Each row was made from one path, in order. Every step used is in the known rows, and no mark comes twice. Write each row's path.
In the rows, zero is written as 128.
Known rows
N, H, V: [131 103 114 128 118 131 122 121 128 158 137 129 138 129 128 131 132 115
 115 119 129 124 132 127 141 146 123 129 136 127 131 131 143 118 107 132
 128 113]
V, N, R, D, L, C: [131 115 162 122 132 137 125 115 142 128 127 137 135 137 135 139 130 143
 126 169 125 132 149 129 105 115 133 123 138 130 120 126 113 126 131 123
 125 139]
P, R, H, V, N, L: [132 110 108 125 121 130 126 123 141 138 122 134 100 142 132 123 130 132
 116 136 129 120 116 126 129 131 122 118 126 141 126 130 143 121 110 119
 118 114]
C, L, N, H: [126 125 117 125 123 130 141 137 122 105 131 136 120 131 126 105 129 118
 133 125 133 132 154 121 125 129 120 129 127 126 131 127 128 139  44 139
 144 139]
S, R, D, L: [129 130 128 116 131 129 120 128 125 123 123 119 137 112 135 135 125 154
 105 150 127 130 133 122 122 125 134 125 129 118 134 126 122 129 140 137
 130 113]
P, R: [128 128 113 135 131 129 130 119 126 113 133 122 118 135 118 144 122 117
 115 126 123 129 117 126 131 128 125 129 129 125 122 132 134 140 139 117
 135 125]
H, V: [137 113 133 134 127 130 122 115 127 152 132 128 135 124 123 140 126 109
 114 119 124 124 122 128 142 152 127 128 128 131 134 131 136 115 153 121
 130 113]
H, V, N, D, L, C: [137 124 154 123 128 146 125 117 139 195 126 142 124 130 127 137 132 134
 101 161 126 132 138 137 117 143 139 134 136 133 111 130 122 106 139  88
 129 123]
S, D, L, H, V, E: [125 131 107 128 128 117 131 121 124 189 135 132 144 132 128 105 133 131
 126 124 128 134 144 129 110 135 135 127 129 118 114 132 125 110 149 144
 116 123]
N, R, S, D, L, C: [127 135 139 128 121 130 129 139 123 153 118 117 144 150 126 134 130 131
 159 147 137 133 123 139 112 104 139 125 127 123  97 124 130 119 147 157
  99 131]
L, N, R: [129 113 161 134 131 131 133 120 127 108 128 121 119 137 125 142 125  95
 146 125 128 133 141 125 138 139 118 128 127 123 136 131 121 127 103 133
 133 134]
R, D: [131 112 138 138 129 122 117 124 121 110 123 129 137 113 130 137 125 129
 114 127 119 123 132 122 123 124 125 125 128 132 140 125 124 141 162 129
 146 132]
S, L: [125 137 136 128 130 129 131 121 126 138 138 137 136 122 121 136 125 116
 123 117 128 115 132 127 124 119 124 127 126 124 131 126 129 124 148 116
 139 127]
C, L, H, D, R, S: [124 153 101 121 133 124 131 148 131  64 131 125 153 125 132  92 129 158
 161 111 137 130 113 137 134 129 134 127 121 128 117 125 123 162 148 138
 119 146]
P, R, D, L: [132 130 112 132 132 132 126 129 117 131 129 121 120 129 125 142 124 147
 125 151 123 131 129 118 123 113 136 127 134 127 125 130 123 136 141 149
 134 121]
S, L, N: [128 138 135 131 132 129 138 130 120 138 130 135 114 125 121 136 123 108
 134 118 128 119 137 125 129 127 122 126 123 128 138 125 125 112 100 123
 142 128]
L, H: [123 132 132 130 131 118 133 112 134 114 133 131 146 127 125 109 129 116
 125 119 125 126 127 126 125 146 120 128 129 130 110 129 129 135 195  91
 132 136]
D, R, H, V, N, L: [128 111 137 116 124 126 124 118 151 133 126 136 121 118 142 125 136 138
 129 125 132 122 128 127 145 138 125 118 124 138 161 129 140 124 119 123
 113 118]
V, N, D, R, S: [129 134 158 129 123 134 118 127 144 102 120 130 121 103 141 135 127 141
 123 137 130 129 124 130 135 138 130 137 137 129 154 127 116 149 127 110
 122 137]
V, E: [124 126 139 133 130 118 128 106 127 115 136 137 136 117 127 134 128 110
 103 113 122 128 146 126 109 125 124 130 126 127 138 134 126 131 128 114
 131 140]
C, L, H, D: [124 136 102 127 137 127 135 137 129  86 137 136 152 137 123  86 128 133
 134 119 128 129 132 134 119 126 124 128 123 129 101 124 125 157 163 117
 146 143]
N, D, R: [124 126 160 127 134 130 124 120 131 117 135 122 137 105 133 147 130 131
 125 116 126 131 132 131 147 131 127 140 128 117 150 133 118 153 155 114
 141 129]
S, L, N, R, H: [120 138 152 121 127 124 136 142 125 114 131 125 116 146 134 121 129 121
 163 112 135 118 120 126 130 110 120 124 125 132 123 130 124 114  90 130
 115 135]
H, D, R: [123 121 114 128 140 129 123 129 134 101 141 123 143 118 127 150 126 126
 130 111 125 132 128 136 148 119 129 131 129 119 150 126 134 147 143 139
 140 123]
V, N: [131 120 140 134 127 130 126 105 145 114 126 144 123 119 126 132 125 104
  99 141 119 128 138 124 119 136 122 129 136 133 146 123 130 130 131  97
 142 132]
B, E: [118 115 136 130 134 128 124 129 130 119 136 133 137 119 123 144 123  95
 103 123 120 130 122 120 134 122 118 130 122 134 135 124 126 135 160 110
 148 130]
N, R, S, D: [128 118 138 141 118 124 121 139 126 119 116 115 139 136 127 132 127 113
 156 126 132 128 117 134 124 115 125 128 129 120 125 123 130 140 144 166
 116 133]
C, L: [129 136 137 128 130 129 133 120 126  99 134 138 138 122 121 115 124 121
 119 127 127 129 140 124 120 125 127 129 121 128 126 127 127 148 130 119
 144 137]
H, D, L, N, V, E: [125 144 123 132 133 131 134 121 119 121 125 130 107 137 123 135 131 124
 125 131 123 137 153 131 118 115 133 129 122 114 137 126 115 105 115 163
 130 139]
R, H, V, N, L, C: [130 111 136 119 123 126 126 120 146 155 117 145 124 139 134 119 137 130
 114 137 131 117 121 135 118 130 125 115 119 151 116 127 145 104 133  93
 112 127]
P, R, S, D, L, N: [134 146  91 140 121 128 136 154 111 150 112 114  95 143 118 134 121 128
 153 148 133 138 118 127 124 116 138 128 128 127 120 124 131 115  85 179
 115 121]
C, L, H: [124 144 130 124 131 123 137 122 130  94 135 137 148 128 124  88 129 129
 132 121 130 129 135 125 116 140 123 127 121 130 104 128 123 151 167  96
 138 146]
V, N, R: [129 108 161 132 127 134 125 106 150 102 131 136 127 132 130 136 127 102
 120 142 124 131 144 126 125 135 117 129 139 123 141 127 122 138 125 110
 135 137]
H, D: [128 117 110 136 135 130 125 131 127 115 132 130 140 128 119 137 126 109
 118 123 122 127 128 135 130 116 125 129 128 128 130 123 137 137 152 133
 145 124]
C, L, N: [131 135 138 131 132 129 139 131 121  98 124 134 118 125 120 114 124 112
 132 126 128 133 145 121 126 136 126 128 118 130 134 127 121 137  83 126
 145 142]
L, N, H, V: [134 104 114 130 120 130 130 130 123 157 125 127 117 133 127 129 128 107
 126 118 130 128 136 125 144 155 121 129 133 128 139 130 137 106  62 139
 132 114]

Which path is each row?
[123 146 131 122 131 123 139 112 130 140 138 132 148 128 125 107 132 127
 132 141 129 133 137 124 124 140 129 128 132 129 105 128 128 122 192 106
 121 126] | D, L, H
[126 126 161 129 135 131 130 131 126 117 128 119 114 109 131 147 128 122
 137 117 127 135 137 128 150 140 126 139 125 119 155 133 113 142 109 121
 142 131] | L, N, D, R
[123 146  79 125 132 127 130 145 122 122 135 119 122 152 122 126 129 147
 133 140 128 134 103 132 128  92 135 128 134 136 101 128 143 129 130 141
 117 118] | P, R, H, D, L
[133 151 125 135 123 138 134 156 110 131 113 119  90 134 126 136 121 136
 145 122 133 116 108 130 123 121 126 136 126 128 116 131 115 124  92 135
 128 133] | P, R, S, L, N, D
[130 121 157 139 129 132 130 130 118 132 119 126 110 120 124 135 127 106
 124 125 125 131 141 128 132 138 122 139 126 129 134 130 116 131 116 112
 148 131] | L, N, D
[131 130 103 129 125 124 121 131 126 131 129 118 116 146 126 128 128 136
 119 116 126 124  88 127 142 133 129 125 127 139 112 136 143 119 128 114
 112 115] | P, R, H, V
[130 148 151 130 126 134 136 113 124 132 121 126 104 133 120 135 130 118
 133 144 125 137 145 121 139 140 131 127 119 119 134 123 120  98 147 141
 129 127] | D, L, N, V
[123 121 155 126 124 124 124 115 150  88 127 133 127 141 137 120 133 118
 129 139 127 128 120 126 124 122 118 126 138 137 130 127 129 134 118 100
 116 142] | V, N, R, H
[122 107  89 131 126 130 126 138 128 121 137 130 143 134 125 128 130 116
 118 117 128 127 136 135 129 112 119 131 137 122 129 123 144 138 114 144
 146 124] | N, H, D
[130 142 116 136 118 123 126 139 120 158 118 123 135 124 123 127 127 126
 140 146 134 132 125 129 120 112 137 129 129 128 125 119 136 118 149 169
 115 119] | R, S, D, L
[123 124 113 127 128 117 117 140 132 148 129 115 136 125 133 131 133 141
 142 104 129 129  98 131 151 121 135 125 126 126 144 128 141 127 125 147
 115 116] | S, D, R, H, V
[125 112 147 124 129 126 136 115 129 142 127 136 138 130 123 141 132 114
 125 126 129 121 145 137 115 118 122 119 112 134 116 127 139 125 174 109
 132 128] | N, L, C
[117 151 154 117 133 125 134 148 124 123 129 124 111 119 139 128 130 149
 154 105 133 121 117 129 141 111 126 135 125 127 145 132 117 130  94 115
 128 136] | S, L, N, D, R, H
[131 135 115 125 135 132 127 130 119 137 126 123 126 140 125 147 124 156
 123 152 124 130 123 128 113 106 140 124 128 132 101 131 125 129 145 127
 125 128] | P, R, D, L, C
[128 130 120 136 129 126 138 137 118 168 121 126 114 130 116 130 124 108
 142 146 128 140 148 126 125 118 134 129 127 121 139 120 129 112 101 163
 139 116] | S, D, L, N
[123 139 109 129 126 120 127 130 128 101 129 119 117 142 126 127 129 134
 124 120 125 126  97 125 130 111 126 127 129 139 111 132 141 135 133 107
 119 130] | P, R, H
[133 116 113 139 132 127 120 128 121 104 124 120 118 128 126 146 121 139
 116 129 119 124 117 122 124 120 127 126 130 128 128 130 124 150 147 135
 143 130] | P, R, D
[124 157 157 119 130 134 128 143 127 134 126 126 137 116 136 145 130 161
 145 110 136 114 109 143 128 114 136 134 122 126 116 132 119 133 147 107
 112 140] | N, D, R, S, L, C
[132 147 151 134 122 134 133 150 112 138 114 128 109 120 128 129 125 126
 144 120 134 114 121 130 121 125 124 135 124 133 127 127 113 116 110 131
 130 133] | R, S, L, N, D
[134 131 112 134 133 131 132 138 112 130 120 120  99 134 124 140 122 138
 136 152 123 134 135 117 127 121 134 125 131 130 131 129 118 124  95 158
 135 122] | P, R, D, L, N
[128 132 103 129 126 117 123 121 123 127 132 123 115 142 131 130 129 138
 110 106 125 125 101 126 120 124 130 125 128 136 116 142 136 119  93 116
 102 131] | P, R, H, V, E
[136 111 156 127 130 140 116 112 146 145 129 132 121 107 136 145 127 130
 109 130 124 131 132 130 148 156 130 138 137 122 164 133 117 135 123 108
 137 121] | H, V, N, D, R
[134 114 112 125 121 135 136 138 120 137 129 134 118 136 126 109 127 118
 131 121 134 130 147 123 136 147 125 128 126 128 131 130 131 122  33 149
 138 128] | C, L, N, H, V
[126 129 121 133 127 125 130 126 123 168 130 128 136 127 119 132 128 115
 129 144 128 137 143 128 122 109 134 129 131 120 131 121 135 123 154 156
 137 115] | S, D, L
[128 135 111 132 131 127 121 141 129  89 125 118 142 115 131 143 125 137
 144 114 130 128 109 138 147 121 132 129 128 128 143 125 135 142 139 153
 115 127] | H, D, R, S
[128 139 139 128 124 123 123 126 131  94 125 119 139 108 134 142 126 134
 141 117 132 128 113 127 146 138 133 128 126 129 147 129 132 139 141 133
 104 130] | D, R, S
[128 106 113 127 119 123 125 113 127 152 142 136 136 126 132 130 133 118
 103 108 128 125 145 127 121 137 123 130 134 122 135 137 136 118  81 136
 121 126] | N, H, V, E
[120 109 113 121 138 128 134 121 154 100 133 140 137 122 134 112 131 132
 138 129 129 128 152 135 132 130 118 122 126 122 147 123 129 150 169 125
 142 129] | V, N, L, H, D, R
[129 152 123 118 125 125 127 135 131 139 134 123 146 118 139 116 128 154
 157 100 140 113  98 131 147 154 133 124 124 126 125 132 125 116 164 124
  99 121] | D, R, S, L, H, V
[131 118 111 124 122 127 136 129 117 132 133 141 118 130 131 107 130 123
 121 110 133 131 159 122 118 141 126 129 124 122 136 136 124 121   4 150
 129 141] | C, L, N, H, V, E
[130 126 129 128 123 120 120 128 127 140 128 126 134 132 129 125 131 126
 120 114 128 122 100 127 139 138 127 125 126 145 122 131 142 112 143 111
 111 118] | R, H, V
[129 136 123 123 129 128 131 121 130 165 138 135 143 132 126 111 127 127
 131 109 130 112 118 129 132 151 125 125 127 128 112 130 127 111 178 105
 126 119] | S, L, H, V
[139 109 135 134 125 135 120 109 144 148 127 141 123 123 125 134 124 108
  99 136 121 126 130 125 131 156 126 127 138 135 148 126 132 114 126 105
 136 118] | H, V, N
[130 138 158 133 126 130 127 141 122 107 114 114 113 107 136 140 127 133
 149 117 131 132 121 128 147 142 130 138 124 128 148 131 116 137 106 134
 121 135] | L, N, D, R, S
[123 122 124 132 134 122 125 127 133 129 133 120 139 114 126 145 126 123
 135 114 125 135 128 130 141 116 131 130 127 111 159 124 132 149 142 146
 141 123] | S, D, R
[133 119 147 129 121 132 115 125 141 145 122 137 117 127 136 117 133 131
 103 133 124 123 107 129 128 140 125 134 137 145 131 129 127 122 129  89
 127 127] | R, H, V, N, D
[128 120 160 122 134 132 126 124 126 130 131 124 148 139 132 143 130 144
 139 150 127 131 142 129 116 109 135 123 128 125 106 130 118 129 158 136
 119 136] | N, R, D, L, C
[128 116 118 127 123 127 133 140 116 140 127 129 119 124 134 125 131 135
 135 149 128 133 159 117 124 121 128 127 136 127 141 124 125 120  74 166
 136 126] | R, D, L, N, H
[120 139 122 115 127 119 122 130 135  94 121 117 134 124 135 121 130 139
 105 118 129 124 102 129 126 125 124 127 125 130 120 129 141 129 130  92
 113 123] | S, R, H
[131 146  90 138 119 129 129 143 117 151 116 115 116 139 119 132 124 136
 142 148 134 134 111 129 119 107 140 129 131 123 110 124 136 127 130 170
 111 118] | P, R, S, D, L
[123 120  93 119 129 139 133 131 143 151 133 146 135 146 125 125 133 134
 111 159 130 134 150 140 106 105 132 129 145 130 114 120 143 118  89 121
 133 129] | V, N, H, D, L, C
[126 134 130 128 132 120 129 122 124 128 131 129 148 120 133 107 131 147
 134 144 125 129 137 120 117 132 130 124 131 132 115 126 118 132 200 125
 130 130] | R, D, L, H
[130 128 107 130 126 124 129 128 125 195 132 127 146 136 123 106 130 127
 137 137 130 134 128 130 130 143 134 126 130 121 109 125 132 111 180 143
 126 111] | S, D, L, H, V
[127 150 150 131 129 127 136 111 121  80 123 138 105 130 125 116 128 122
 123 115 124 132 154 122 112 129 126 126 110 118 135 130 107 128  90 135
 137 161] | C, L, N, V, E
[133 128 115 111 130 128 119 127 126 150 124 116 145 121 137 108 128 166
 111 138 130 127 122 124 128 157 135 123 129 120 112 130 121 117 172 124
 117 107] | S, R, D, L, H, V
[128 131 119 114 124 123 116 133 132 127 122 115 133 127 135 123 130 141
 102 114 130 122  90 131 138 143 128 125 125 132 121 132 143 114 124 100
 104 110] | S, R, H, V
[126 136 111 124 137 133 133 131 126 147 135 132 146 140 118 142 129 129
 123 144 127 133 133 142 117 107 139 128 128 131 102 124 139 118 155 124
 132 124] | H, D, L, C
[133 113 158 133 133 132 130 141 117  74 121 125 123 132 133 120 124 129
 155 129 127 130 150 119 123 123 123 125 121 125 135 128 104 153  84 160
 146 149] | C, L, N, R, D
